What can hang from each mark:
L: E
E: L M
T: W
M: H
H: M W X
W: H T V
F: N S
C: F
S: E
X: B

In the rows, 128 means zero.
Known rows, with every way that one mark hangs from another:
S{E{L M{H{X}}}}: [127 108  90 136 125  81  82 109 150  66 121 138 138 133 185 126 201 160
 141 136 155 110 149 102 108]
L{E{M{H{W{V}}}}}: [126 136 115 119 113 102 153  94 157  74 131 140 131 134 161 105 143 151
 108 138 133 129 141  99 117]
M{H}: [152 117 125 106 151 139 126 138 137  96 135 114 118 119 141 117 132 136
 111 133 111 148 134 105 130]
F{S}: [132 114  97 112 127 112 107 150 112 113 115 109 113 120 106 133 131 100
 163 122 114  94 134 128 116]
M{H{X{B}}}: [135 145 133 105 166 140  92 123 161  89 134 122 122 115 155 120 151 134
  81  99 122 157 144 112 113]
H{W{T V} X{B}}: [108 204 180 113  90 160 109  96 209 117 129 136 137 129 122 142 162 186
  50  73 109 134 160 124  99]
L{E{M{H{W X}}}}: [114 137 111 129 126  98 140  78 155  76 136 143 135 124 175 106 158 146
  98 130 146 134 144 106 104]
L{E{M}}: [113 131 111 132 123  86 147  88 137  96 125 148 136 129 162 109 139 127
 122 138 153 123 130 113 117]
T{W{H{X} V}}: [158 159 176 123 100 162 142 140 150  94 141 122 163 131 117 161 145 198
  94  81 119 144 139 157 143]
W{H{M X} V}: [178 162 152 128 135 133 136 131 165  66 106 114 150 119 131 146 154 187
  79  58 115 128 144 139 149]
F{N S{E}}: [129 100  60  95 100  75  67 139  93  84  94 108 101 105 122 123 140  79
 219 131 105  70 143 154 102]
W{H T V}: [194 160 196 113 106 158 162 154 167 109 104  92 139 107 103 156 122 193
  83 101  99 122 132 121 171]
T{W{H{M X} V}}: [167 164 178 120 107 147 152 130 149  79 130 133 167 132 122 154 153 200
  90  65 120 142 134 155 143]
E{L M{H}}: [135 130 115 134 125 105 106 115 129  80 133 139 131 127 185 122 169 141
 130 147 159 123 139  71  88]
H{X}: [117 144 121 145 143 124  97  99 144 120 132 126 139 116 140 135 148 139
  91  99 139 136 158 140 108]
H{M W X{B}}: [ 97 194 151 120 126 122 112  71 183  87 124 173 145 130 159 118 200 160
  66  45 132 136 135 133  80]
E{M{H{W}}}: [128 129 119 120 121 139 125 103 140  73 143 127 130 114 159 107 171 144
 100 142 126 128 155  97 104]
E{L M}: [118 138 117 149 110  98 106 109 123 102 129 148 138 134 176 130 166 134
 141 143 170 109 135  88  86]
C{F{N S{E{M}}}}: [112 115  46  98 131  89  77 121 108  96 102 111  87 103 111 112 160  77
 228 123 102  63 152 129  92]
S{E}: [125 102 102 126 122  98 109 128 143 103 116 131 132 138 141 127 166 148
 153 132 129 111 131 138 144]
F{N S{E{L M}}}: [125 105  55 105  92  61  56 130  91  72  96 118 107 108 146 125 158  82
 226 138 125  60 147 135  82]
F{N S{E{L}}}: [128 104  61 102  94  64  60 143  93  88  95 115 103 113 137 132 145  85
 231 133 119  66 138 142  89]
S{E{L M}}: [119 108  94 140 109  77  94 114 140  85 116 146 139 142 174 129 192 152
 162 143 159  98 136 109 114]
L{E}: [118 131 120 128 126  92 151 106 141 118 125 145 130 137 149 118 120 130
 130 131 144 131 115 123 128]
M{H{W X{B}}}: [119 156 138 105 139 156  99 113 177  88 148 129 124 121 157 120 171 158
  75  98 115 156 147 113  97]
E{L M{H{X{B}}}}: [122 150 120 133 137 107  82 105 146  75 133 145 135 126 195 125 181 140
 108 123 166 129 147  77  75]

Rows:
[136 163 171 116  69 157 158 117 176 125 130 125 130 134 103 137 136 190
  93 122  93 121 146 113 124] : H{W{T V}}
[130 137 112 142 132 104  90 101 137  75 135 138 137 121 191 126 179 146
 111 133 164 126 154  77  78] : E{L M{H{X}}}
[206 166 197 108 116 135 176 140 166  87  89 109 144 106 108 146 134 194
  77  78  99 119 123 118 171] : W{H{M} T V}
[129 101  79 117 116  81  86 153 122  98 107 119 117 136 131 140 164 120
 193 128 129  79 130 123 114] : F{S{E{L}}}
[111 204 179 115 119 121 125  65 191  97 114 168 145 116 149 122 197 171
  46  44 127 133 136 125  84] : H{M W{T} X{B}}
[112 116  59 113 142  93  92 130 129 105 111 119  97 124 116 124 177 105
 210 121 119  71 142 107 101] : C{F{S{E{L M}}}}
[144 166 157 125 162 128 116 119 154  82 112 136 150 106 163 137 182 151
  83  51 144 137 114 147 128] : W{H{M X{B}}}
[186 171 191 125 115 154 141 134 178 103 107  91 147  99 111 161 137 201
  58  81 107 127 153 129 157] : W{H{X} T V}
[125 126 110 123 133  91 146  93 142  80 128 141 131 125 170 103 141 131
 114 140 146 131 133 102 119] : L{E{M{H}}}
[172 156 181 111 100 149 167 144 141  84 128 135 161 137 115 150 143 194
 108  79 115 138 119 148 153] : T{W{H{M} V}}
[186 150 158 116 125 135 159 151 154  72 103 115 143 128 123 141 140 179
 104  79 107 122 123 131 164] : W{H{M} V}
[139 161 145 115  90 127 165 105 165  85 118 153 135 148 121 118 157 181
 103  89  99 119 135 117 119] : H{M W{V}}
[134  96  54  91 106  74  63 130  95  58  97 105 102  96 136 113 153  79
 208 138 106  70 156 139  96] : F{N S{E{M{H}}}}
[133  96  92 120 130  98 104 115 144  65 119 127 132 124 161 112 187 148
 137 142 131 112 148 115 134] : S{E{M{H}}}
[156 149 145 139 156 124 128 113 143  81 115 126 152 101 158 139 178 161
  88  64 140 132 125 148 131] : W{H{M X}}
[129 178 139 132 104 123 134  76 182  76 123 151 147 136 133 125 177 192
  66  61 110 127 165 129  98] : H{M W{V} X}
[154 173 174 109  83 126 179  99 174  95 109 149 137 133 111 123 153 192
  84  88  94 117 136 108 122] : H{M W{T V}}
[110 172 159 140  97 147 120  76 175 127 141 132 142 109 135 139 173 183
  62  97 123 132 162 131  90] : H{W{T} X}
[113 143 116 119 142  92 127  87 156  77 127 147 133 125 177 104 151 128
  98 121 152 137 134 105 109] : L{E{M{H{X{B}}}}}
[118 131 113 123 121 100 151  88 150  80 135 144 131 127 170 102 151 142
 111 140 142 131 133 101 111] : L{E{M{H{W}}}}
[125 101  95 121 117 106 106 110 152  64 126 130 132 128 162 112 197 158
 133 142 127 111 150 116 127] : S{E{M{H{W}}}}
[126 100  54  98  98  72  64 127  91  70  95 109 105 100 131 117 153  76
 213 136 111  64 154 147  94] : F{N S{E{M}}}
[198 177 193 120 126 133 156 120 177  80  91 108 152  98 117 152 149 202
  50  58 107 124 145 125 156] : W{H{M X} T V}
[114 116  50  95 133  92  80 129 110 107 102 109  83 105 104 117 150  79
 232 120  97  67 145 134  98] : C{F{N S{E}}}
[113 202 156 112 111 128 117  84 199  76 117 164 143 144 139 123 183 178
  60  41 114 132 149 128  93] : H{M W{V} X{B}}
[139 164 168 117  99 120 172  87 157 105 116 157 138 120 130 118 170 174
  90  93 112 119 122 114 110] : H{M W{T}}
[126 179 164 132  83 154 126  88 191 117 135 123 140 122 116 143 156 200
  56  93 105 128 176 125 103] : H{W{T V} X}
[143 152 171 130 115 157 136 128 133 105 148 131 164 118 136 156 162 181
 100  86 138 148 126 163 131] : T{W{H{X}}}
[131 103  92 129 121  83  93 119 144  68 120 139 134 137 182 124 194 156
 154 146 151 107 139  98 115] : S{E{L M{H}}}
[130 162 143 100 128 161 104 121 189  81 143 124 123 130 144 123 158 170
  71  95 102 153 156 107 106] : M{H{W{V} X{B}}}
